What can hang from each mark
Z: D J
J: L S Z
L: E H J
V: D E F
S: J
H: L
D: V Z
E: S V Z

Each row was made from one small tree. The marks that hang from a mark follow it in brackets, in alphabetical order. Every link used is in the known rows. Write each row's tree.
(in the rows, 128 means zero)
Known rows
H[L]: [144 134 182 138 104 113 138 124 144 146 114 161 150 127 113 121 101 165
 133 148 160 159 126 138 113 102 101]
L[E[V[D F] Z] J]: [ 91 133 169 137 117 116 203 122 156 128 157 120 142 123 147 136  88 172
 162 154 160 125  74 180  92  89  89]
L[E]: [140 138 189 142  94  92 174 134 139 131 119 135 158 122 121 121 100 151
 142 152 151 159 124 155 101  90 104]
Z[D[V[E F]] J[L]]: [111 155 185 147 125 113 164 133 144  63 154 139 179 134 143 155 102 167
 184 148 169 118  84 179 102 109  93]
L[E[Z] H]: [150 125 163 154 104 105 170 148 130 143 120 112 147 110 124 141  84 142
 127 155 143 149 100 162  77  98 107]
L[E[V Z] H J[S]]: [128 115 163 133 125 100 177 153 157 118 126 134 134 131 134 134  81 142
 165 165 151 136  82 159  83  93  84]
D[V[E[S[J]] F] Z]: [ 62 157 186 126 133 119 204 139 124  75 143 123 188 140 140 166  98 174
 194 145 170 130 118 200 125  99  77]
J[L[E H] S]: [160 138 176 142  88 105 153 150 139 119 106 133 176 127 125 128  89 145
 153 169 151 161 123 129  90  91 101]
H[L[E[V] J[S Z]]]: [113 127 189 120 116  94 167 138 159 109 113 174 131 153 131 114  90 172
 169 180 177 137  94 140 106  94  89]
Z[D[V]]: [130 129 179 147 121 105 179 127 141  99 150 149 150 121 135 147 102 147
 163 143 160 151 109 175 108  99  93]
V[D]: [126 127 189 149 105 100 155 125 138 146 135 143 162 114 136 135 108 163
 139 134 140 160 124 156 111  98  98]
J[S]: [133 124 187 133 113  80 146 137 146 123 114 152 159 137 137 131 112 137
 154 138 147 169 139 144 114  97  89]
E[V]: [123 130 181 140 120  85 157 134 155 131 125 167 140 139 130 136 121 167
 149 148 149 156 115 165 110 109  87]
S[J[L Z[D[V]]]]: [111 126 166 144 110 127 187 131 136  89 127 187 158 146 155 150  93 153
 171 165 187 154  99 166  98 110 109]
V[D[Z[J[S]]] E F]: [ 82 138 220 136 122  83 145 131 133  95 156 112 184 144 158 147 100 168
 179 140 146 121 106 174 112 112  79]
S[J[L[E H] Z[D]]]: [145 132 172 148  92 128 185 147 122 108 110 161 166 134 144 130  65 162
 156 176 177 144  97 155  71 108 123]
L[E[V] H J[S]]: [133 129 172 130 115  99 174 150 157 100 122 143 150 127 119 124  87 150
 175 167 149 137 100 154  96  94  79]
L[H J[S]]: [140 127 160 137 111 106 152 146 150 110 115 151 159 118 116 128  90 135
 158 141 144 157 121 136  94 105  78]
E[V[D] Z]: [106 107 181 145 129  94 159 131 151 160 147 147 133 134 159 153 113 169
 137 145 144 148  90 177 103 100  95]
V[D[Z] E[S] F]: [ 70 155 214 138 121  98 176 135 126 125 155 105 190 126 146 159 107 209
 166 126 149 131 112 182 117  94  82]
L[E[S]]: [128 141 194 138 107  86 177 146 133 148 117 142 172 115 132 126  97 163
 151 141 144 158 131 165 110  76  97]
V[D E[S] F]: [ 92 161 205 138 130  98 167 137 127 119 140 115 191 114 145 158 116 196
 163 122 143 133 121 176 124  86  89]
Z[D[V] J[S]]: [130 114 191 136 135  85 149 138 142  89 146 162 162 131 158 144  92 121
 181 145 150 142 106 176 113 100  86]
J[L]: [137 137 171 146  87 106 151 134 153 143 117 165 166 135 124 134 113 161
 139 150 158 175 125 133  98 106 101]
H[L[E[S[J[Z]]]]]: [111 140 193 126 108 118 172 143 121 140  91 171 166 133 140 119  74 170
 155 166 171 149 122 159 114  83 114]
D[V[E F] Z[J]]: [ 87 149 190 148 125  96 169 131 138  66 161 116 170 138 131 159 109 162
 179 150 161 119  97 192 106 128  75]

Which tree is each row?
[141 123 166 149  99  98 142 155 144 112 101 157 158 141 144 150 107 155
 147 165 154 170 123 127  83 117  97]
J[L[H] S Z]
[ 69 135 200 138 130  94 180 132 143 144 167 134 166 132 159 162 107 205
 169 141 150 138 108 188 115 105  73]
E[S V[D[Z] F]]
[128 130 177 121 110 114 140 128 155 130 109 172 152 132 114 113  89 150
 159 146 164 157 123 124 114  91  85]
H[L[J[S]]]
[ 81 155 194 128 132 118 178 137 119 109 125 130 199 121 153 150  99 182
 174 127 148 128 126 184 130  82  96]
V[D E[S[J]] F]
[104  97 187 149 131  88 136 134 154 160 149 160 135 131 167 145 104 157
 144 148 132 135  78 185 100 109  93]
E[V[D] Z[J]]
[104 117 200 154  85 106 135 127 147 158 151 162 173 137 146 134  92 170
 150 153 149 153  98 155  90 117  97]
V[D[Z[J[L]]]]
[ 81 108 178 130 143 109 171 141 137 170 131 168 154 132 176 154  95 168
 163 141 142 144  98 195 118  82  97]
E[S[J] V[D] Z]
[ 60 152 206 128 123 116 188 133 118 118 144 123 198 135 152 153  93 192
 181 133 159 128 118 189 124  93  86]
V[D[Z] E[S[J]] F]
[148 124 161 144  99 141 182 144 125 138 118 147 163 128 145 136  54 144
 150 165 171 145  84 162  68  92 122]
S[J[L[E[Z[D]] H]]]
[ 96 136 220 144 106  94 161 127 133 128 150 123 168 135 129 145 113 189
 152 138 151 141 107 169 108 105  90]
V[D[Z] E]
[ 93 134 184 141 146  91 173 148 136 117 134 123 159 123 144 169 118 160
 162 133 151 143 100 189 114  81  91]
D[V[E[S Z]]]
[115 120 165 133 134 112 184 162 129 146 112 145 153 124 150 149  73 155
 160 164 145 135  96 193  95  85 100]
L[E[S[J] V Z] H]
[ 75 147 162 130 150 122 198 142 125  88 128 122 174 130 155 173 101 154
 179 140 163 130 108 202 121  84  91]
D[V[E[S[J] Z] F]]
[140 127 183 140 105 112 158 129 136 163 115 134 139 124 124 122  82 155
 125 161 164 153 102 150  95  85 114]
H[L[E[Z]]]
[116 154 191 125 125 106 174 138 140 135 124 138 161 126 130 134  90 198
 162 165 163 133 113 168 121  82  92]
H[L[E[S V[F]]]]
[113 133 204 160  97 111 126 143 136 125 143 132 185 131 127 143  92 187
 153 158 143 127  82 159  81 120  95]
V[D[Z[J[L[H]]]] E]
[ 89 158 182 125 149 125 203 139 120  64 140 136 189 126 151 164  93 169
 197 133 170 121 112 204 130  84  90]
Z[D[V[E[S[J]] F]]]
[107 132 205 137 142  77 172 143 135  55 137 144 151 148 157 159 118 161
 181 147 169 135 101 174 112  99  91]
J[S Z[D[V[E]]]]
[ 67 125 205 142 133  89 159 137 147 144 170 147 168 135 168 155  95 191
 174 142 140 126  95 198 111 114  73]
E[S V[D[Z[J]] F]]
[121 127 167 140  99 107 191 132 150 143 126 139 141 121 124 122  85 139
 147 145 161 150  94 156  81  86 101]
L[E[Z] J]
[120 131 170 140 101 117 156 129 153 131 112 180 135 133 115 115  96 169
 139 152 176 154 110 133  93 112  97]
H[L[J[Z]]]
